Each row was made from one small tree. Brackets hold a mark, then the marks that hang from it, in alphabetical order. Every link used is in the known rows. Write each row's tree.
Known rows
{situ {topum sibu}}: [-0.53  0.96 -1.37  2.17  3.96 -2.18 -3.19 -2.82  0.65 -1.85  0.76 -0.30
  0.60  1.08 -0.14 -0.10  0.68 -1.02  0.00  0.73  0.36 -0.17  0.47  0.60]
{topum gokul {nulu {riro tukaz}} {situ sibu}}: [ 0.28 -1.64 -1.03 -2.88 -3.51  3.05 -0.81  1.28 -0.78  1.45  0.15  0.00
  1.04  0.47  0.04  0.21  0.22  3.93  0.87 -1.78 -0.64  0.90 -1.29 -1.32]
{nulu dedaro}: [-0.29 -0.48 -0.60  2.76 -2.20 -1.59  1.75 -0.36  0.34  0.01  0.34 -0.28
  0.09  0.67 -0.33 -0.24  0.43 -2.74  0.04  1.11  1.11 -0.52  0.96  1.23]
{topum gokul {nulu dedaro riro} sibu situ}: [-0.23 -2.16 -0.77 -1.40 -4.66  1.80 -1.81 -1.60 -1.57  1.52  0.33 -0.41
 -1.07  0.31 -0.29  1.47  1.22  5.57  0.17 -2.11  0.28 -1.38 -2.16 -0.13]
{nulu riro sibu topum}: [-0.67  0.37  0.14 -0.45  3.13 -0.55  0.95  0.10  0.08 -1.37 -1.81 -0.58
 -0.39  1.65 -0.01 -0.22 -1.20 -2.45 -0.45  1.41  0.39  1.00  1.19  0.88]
{topum {nulu dedaro riro}}: [-0.68 -0.63 -1.03 -0.65 -3.15  0.52  0.20 -0.01  0.05  0.76 -0.18 -0.36
 -0.40  0.41 -0.57  0.91 -0.04  1.79  0.72 -0.13  0.23  0.49 -0.21  0.91]
{tukaz {riro {situ sibu {topum gokul nulu}}}}: [ 1.79 -0.30 -0.13  3.56 -0.37 -1.67 -1.28  0.05 -0.91 -2.38  1.79  0.91
  0.55 -1.04  0.60 -0.19  0.46  0.27 -0.13 -0.74  0.02 -1.60  0.48 -0.50]
{runi {topum {nulu dedaro sibu} situ}}: [-0.72  0.48 -1.66  0.31 -0.14 -0.34  4.31 -0.48  0.59  2.82  0.55 -0.94
 -0.30 -0.48 -0.77 -0.15 -0.49  1.10  1.32  0.91  1.31 -0.60 -0.06  1.20]
{riro {situ sibu} {topum gokul nulu} tukaz}: [ 1.18  0.31  1.39  2.80 -1.72  0.52  0.86  2.40  1.22 -0.11 -0.40  0.56
  0.48 -0.80  1.17 -0.63 -0.44  0.87 -0.44 -1.41 -2.86  1.14 -0.98 -1.03]
{nulu {dedaro {topum situ}} riro sibu}: [-0.60 -0.42 -0.25 -1.27 -3.02 -0.45  1.02  1.40  0.14  0.10 -1.94 -0.32
 -0.06  2.19 -0.66 -0.17  0.48 -3.19 -0.40  1.21 -0.46 -1.81  1.02  1.41]
{nulu dedaro sibu {topum gokul}}: [ 0.31 -0.74  1.84  3.15  1.03 -5.48  0.15 -0.29 -0.38 -1.69 -0.85 -0.56
 -0.89  1.50  0.68 -0.33 -1.36 -2.18 -1.16  0.06  1.46 -2.38  0.33  1.20]
{runi topum}: [-0.99  1.19  0.15  0.71  2.94 -0.50  5.30 -1.76  1.47  0.85  0.88 -0.47
 -0.03 -0.77 -1.00 -0.80 -1.14 -2.16  0.58  1.69  2.46  1.83  1.01  0.56]
{riro situ {topum gokul {nulu sibu}} tukaz}: [ 0.23  1.90  1.28  4.39 -0.72  0.95  0.87  1.88  1.25  1.30 -0.72  0.08
 -0.79 -1.16  1.12 -0.39 -0.50 -0.27 -0.58 -1.07 -2.98 -0.45 -0.75 -0.91]
{topum gokul nulu sibu situ}: [-0.38 -1.13 -0.97 -1.22 -0.75  2.07 -2.15 -1.76 -1.21  2.30  1.42 -0.26
 -0.86 -0.43 -0.10  1.13  1.08  5.97  0.57 -1.76  0.74 -1.52 -2.04 -0.65]
{situ {topum nulu sibu}}: [-0.52  0.74 -1.65  1.23  3.51 -2.15 -4.33 -2.58  0.46 -1.12  0.95 -0.49
  0.26  0.71 -0.12  0.61  0.47  2.11  0.50 -0.11  0.03 -0.55 -0.43  0.69]
{dedaro nulu}: [-0.53  0.87 -0.39 -6.44 -0.41 -0.17 -1.85  0.73 -1.04 -0.26 -0.27  0.38
  0.53 -0.14 -0.61  0.56  0.09 -0.84  0.36  1.75  0.66  0.73  0.67  0.20]
{nulu {riro {topum gokul} tukaz}}: [-0.42  1.10  0.70 -0.71 -0.89  3.20  1.69 -0.05  0.94 -0.28 -1.03  0.19
  0.20 -0.29 -0.03 -0.60  0.06 -3.11 -0.31  0.10 -0.84  2.38  0.57 -0.76]
{topum gokul {nulu riro} sibu situ}: [-0.63 -1.30 -0.90 -2.60 -2.16  3.41 -1.98 -1.70 -1.38  1.89  0.59 -0.22
 -0.90 -0.11 -0.35  1.31  1.10  5.87  0.40 -1.88  0.34 -0.37 -2.01 -0.85]
{nulu dedaro riro}: [-0.61 -0.72 -0.51  0.68 -4.27  0.27  2.02 -0.30  0.07 -0.57 -0.85 -0.22
 -0.03  1.26 -0.72  0.05  0.40 -2.92 -0.19  0.88  0.59  0.99  1.03  1.03]
{riro situ {topum gokul nulu sibu} tukaz}: [ 0.44  0.91  1.47  4.79 -0.52  1.15  0.25  0.16  1.12  0.88 -0.21  0.01
 -1.04 -1.01  0.86  0.13  0.13  1.46 -0.70 -1.45 -2.72  0.14 -1.46 -0.84]
{riro {situ sibu} {topum gokul} tukaz}: [ 1.16  0.56  1.76  3.89 -1.25  0.57  1.99  2.30  1.39 -0.86 -0.60  0.65
  0.78 -0.45  1.17 -1.27 -0.15 -2.30 -0.99 -0.56 -2.52  1.58 -0.06 -1.12]
{riro {topum gokul nulu situ} tukaz}: [ 0.10  1.01 -0.81  0.70  0.15  3.00  0.03  1.16  0.90  2.90  0.20 -0.01
  0.33 -1.68  0.65 -0.44  0.60  0.20  0.78 -0.83 -1.75  0.09 -0.68 -0.95]
{nulu sibu}: [-0.67  1.66 -0.48  0.27  0.34  0.74  2.13 -0.02  0.27 -0.14 -0.15 -0.17
  0.00  0.58 -0.07 -0.59  0.18 -2.37  0.10  1.50  0.88 -1.41  1.05  0.63]
{riro {topum nulu sibu} tukaz}: [ 0.30  1.10 -0.38  1.16  0.71  2.46  0.54 -1.09  1.31  0.64 -0.04 -0.29
  0.02 -1.13  0.28  0.02  0.88  0.80  0.63 -0.03 -1.74  0.42 -0.89  0.34]
{runi {topum gokul {nulu dedaro} sibu situ}}: [-0.44 -0.69  0.11  0.28 -0.33 -0.83  2.82 -2.69 -0.01  1.82  1.21 -0.71
 -0.96 -0.79 -0.74  0.36 -0.36  3.40  0.56 -0.69  2.03 -0.45 -1.36  0.41]

Write each row's tree
[-0.99  1.41 -0.24  0.80 -2.11  2.08  2.55  1.13  0.06 -0.34 -1.57 -0.12
 -0.54  1.44 -0.24 -0.19 -0.12 -2.46 -0.57  1.24 -0.71  0.37  1.11  0.22] => {nulu {riro situ} sibu}
[-0.42  1.73  0.94 -7.81 -2.72  0.75 -1.39  2.19 -1.37 -1.05 -2.07  0.68
 -0.32 -0.41 -0.09  0.56 -0.16 -0.91 -0.75  0.83 -0.92  0.35  0.25 -0.19] => {dedaro {nulu {riro situ {topum gokul}} sibu}}
[-1.00  0.03  2.59 -2.19  2.16 -1.33 -1.87  1.10  0.77  0.49 -0.59  0.35
 -0.84  0.56 -0.38  0.31 -1.34  0.79 -0.71 -0.66  0.06 -0.81 -0.14 -0.47] => {dedaro {topum gokul {nulu {riro situ} sibu}}}
[-0.34 -0.48  3.42 -8.58  0.66 -1.17 -4.63 -0.49 -0.75 -1.83 -1.53  0.46
 -0.08  1.35 -1.03  0.99 -0.49  0.06 -1.08  0.10 -0.33  0.43 -0.56 -0.57] => {dedaro {nulu {riro tukaz}} {topum gokul sibu}}
[-0.14  0.44  0.06 -6.19  1.76 -1.86 -3.14  1.48 -1.79 -0.20 -1.01  0.03
  0.07  0.42  0.08  0.47 -0.64 -0.26 -0.10  1.10  0.43 -0.82  0.25  0.13] => {dedaro {nulu sibu {topum gokul situ}}}
[-0.68 -0.80  1.51 -0.23  3.74 -1.12 -0.39 -0.67  0.03 -1.17 -0.73 -0.19
 -0.48  0.86 -0.08  0.00 -1.68 -1.72 -0.84  0.00  1.26  2.68  0.76 -0.41] => {nulu riro {topum gokul}}
[ 0.71  0.46 -2.30 -0.18 -0.45  3.36  1.00  1.98  1.16  2.05 -0.04 -0.09
  1.50 -1.05  0.52 -0.65  1.15  0.22  1.43  0.27 -2.42  0.90 -0.31 -0.02] => {riro {topum nulu {situ sibu}} tukaz}
[ 0.81 -2.86  0.03  2.59  0.75 -4.34 -0.47  0.72 -0.47 -0.47  0.13 -0.33
  0.52  1.31  0.52 -0.38 -0.54 -1.01 -0.34 -0.08  1.14 -0.18  0.29  0.69] => {nulu dedaro {topum gokul {situ sibu}}}
[ 0.61 -2.37 -1.06 -1.58 -4.28 -0.33 -1.12  1.39 -1.05  1.37  0.91  0.13
  0.67  0.07  0.31  0.37  0.46  4.31  0.72 -1.79  0.48 -1.24 -1.35 -0.33] => {topum gokul {nulu dedaro} {situ sibu}}
[-0.42  0.44 -0.95 -7.37  0.63 -0.19 -2.41  1.69 -1.70 -0.32 -1.90 -0.16
  0.28  1.02 -0.38  0.69 -0.33 -0.68  0.19  1.85 -0.38  0.68  0.69  0.56] => {dedaro {nulu riro sibu {topum situ}}}
[-0.96 -1.09 -0.71 -2.94  2.65  1.16 -2.16 -0.01  0.54  2.03  0.08 -0.22
 -0.05  0.82 -1.02  0.84  0.66  2.18  0.57  0.50 -0.30 -0.20 -0.28  0.45] => {dedaro {topum {nulu riro} sibu situ}}
[-0.53  0.64  0.05  4.25 -0.51  0.93 -0.22 -0.81  0.75 -0.89 -0.92 -0.38
  0.11  2.05 -0.18 -0.18 -0.09 -2.32 -0.69  0.03 -1.76  1.87  0.47 -0.59] => {nulu {riro {situ {topum gokul sibu}} tukaz}}
[ 1.95  0.22 -0.17  2.11 -0.89  0.76  1.81  1.34 -0.37 -1.77  1.29  1.36
  0.52 -2.50  0.73 -0.58  1.14 -1.65 -0.17  0.33 -0.32 -0.69  1.09 -0.11] => {tukaz {riro {situ sibu} topum}}
[-0.27  0.79  1.11  2.07 -1.61  2.93  1.70 -0.13  0.77 -0.43 -1.16  0.15
 -0.53  0.11  0.12 -0.21  0.32 -2.02 -0.97 -0.21 -1.82  2.19  0.05 -0.77] => {nulu {riro situ {topum gokul sibu} tukaz}}
[ 1.48  0.76 -0.36  3.17 -1.76  0.26  1.10  1.08 -0.63 -0.41  1.00  0.96
 -0.68 -2.68  0.72  0.09  0.99 -0.37  0.04 -0.15 -0.67 -2.53  0.52  0.36] => {tukaz {riro situ {topum {nulu dedaro sibu}}}}
[-0.41  0.74  0.31  1.74  3.62 -2.91 -3.90 -3.20  0.25 -2.32  0.96 -0.05
  0.16  0.74  0.13 -0.10  0.23 -0.44 -0.68 -0.53  0.95 -0.71 -0.11 -0.25] => {situ {topum gokul sibu}}
[ 1.72 -0.44 -0.38  3.64 -1.35  0.28  1.68  0.58 -0.79 -1.76  1.66  0.94
  0.57 -1.07  0.26 -0.45  0.86 -1.37  0.01  0.47  0.37 -0.95  1.21 -0.12] => {tukaz {riro {situ sibu}}}
[ 0.69  0.38 -0.78  7.19  0.56 -1.75 -0.21  0.95  1.52 -1.45 -0.21 -0.37
  1.85  2.50  0.47 -1.19 -0.09 -2.79 -0.15  0.68 -2.78  1.23  0.74 -0.22] => {riro {situ sibu topum} tukaz}
[-0.23 -0.10  0.09  1.37  1.85  0.70  0.32  0.51 -0.23  0.21 -1.79 -0.92
 -0.07  2.11  0.36 -0.53 -0.92 -2.41 -0.39  0.21 -0.81  0.24  0.46 -0.35] => {nulu {riro tukaz} sibu {topum gokul situ}}
[-0.71 -0.11  0.04 -0.68  1.42  0.36  2.72 -2.68  0.17  2.06  1.35 -0.65
 -0.84 -1.15 -0.78  0.26 -0.49  3.62  0.74 -0.58  2.13  0.30 -1.26 -0.05] => {runi {topum gokul nulu sibu situ}}
[-0.43 -0.17  1.21 -7.04  1.35 -1.45 -3.19  0.60 -1.47 -1.48 -1.31  0.25
 -0.03  0.48 -0.39  0.82 -1.21 -0.47 -0.46  0.76  0.70  2.10  0.37 -0.24] => {dedaro {nulu riro {topum gokul}}}
[ 1.72  0.14 -1.62 -0.32 -0.33  2.26  1.29  0.78 -0.70 -0.56  1.66  1.20
  0.94 -2.90  0.49 -0.61  1.84 -1.63  0.68  0.60  0.40 -1.24  1.13 -0.02] => {tukaz {riro {topum {situ sibu}}}}
[-0.81  0.05  2.57 -2.62  2.24 -0.94 -1.82  0.46  0.94  0.27 -0.62  0.08
 -0.44  0.76 -0.44  0.12 -1.24  0.30 -0.44 -0.64  0.01 -0.87 -0.23 -0.47] => {dedaro {topum gokul {nulu {riro tukaz} sibu}}}
[-0.42 -0.89 -0.32  2.07  5.26 -1.55 -0.89  0.21 -0.05  1.36  0.59 -0.36
 -0.03  0.33  0.30 -0.36 -0.88 -1.22  0.02  0.42  1.31  0.73  0.68 -0.35] => {nulu {topum gokul situ}}
[-0.94  0.58  0.05  0.25  2.15  0.14  4.21 -1.21  0.71  2.21  1.23 -0.30
 -0.12 -0.96 -0.75 -0.83 -0.82 -1.14  0.50  0.60  2.45  1.06  0.41 -0.45] => {runi {topum gokul situ}}
[ 0.30 -1.97  0.24  4.26  2.23 -4.50 -0.08 -2.04  0.08 -1.42 -0.04 -0.82
 -0.57  1.49  0.04  0.28 -0.26 -1.17 -0.50  0.90  1.23 -0.29  0.26  1.96] => {nulu dedaro {topum sibu}}
[ 0.62 -0.36 -1.58 -1.32  1.72 -3.00 -3.56  0.05  0.54 -2.83  0.67  0.19
  2.29  1.08  0.26 -0.28 -0.09  1.93  0.73 -0.14 -0.23  0.65 -0.08  0.48] => {situ sibu {topum nulu}}
[-0.04 -1.45  1.50 -0.06 -4.92 -1.02 -0.54  0.49 -0.56 -0.45 -0.20  0.25
 -0.74  0.42  0.07  0.80 -0.86  3.28 -0.55 -2.10  0.23  0.21 -1.16 -0.45] => {topum gokul {nulu dedaro {riro {situ sibu}}}}
[-0.92  0.86 -0.14 -1.05  1.28  0.19  3.32 -0.81  0.37  2.61  0.86 -0.54
 -0.60 -1.19 -0.57 -0.24 -1.11  1.99  0.88 -0.21  1.93 -0.39 -0.53 -0.18] => {runi {topum gokul {nulu sibu} situ}}
[ 1.78 -0.18 -0.70 -1.13 -0.96  1.76 -0.07  0.64 -1.13 -0.37  1.87  1.26
  0.35 -3.31  0.71 -0.15  1.36  1.02  0.61 -0.88  0.60 -1.77  0.11 -0.60] => {tukaz {riro {topum gokul nulu {situ sibu}}}}
[ 1.45  0.62 -0.31  0.55  0.44  1.62  1.02 -1.35 -0.62 -1.57  1.64  1.01
 -0.16 -2.92  0.32 -0.20  1.69 -1.15  0.09  0.39  0.93 -1.61  0.74  0.23] => {tukaz {riro {topum sibu}}}
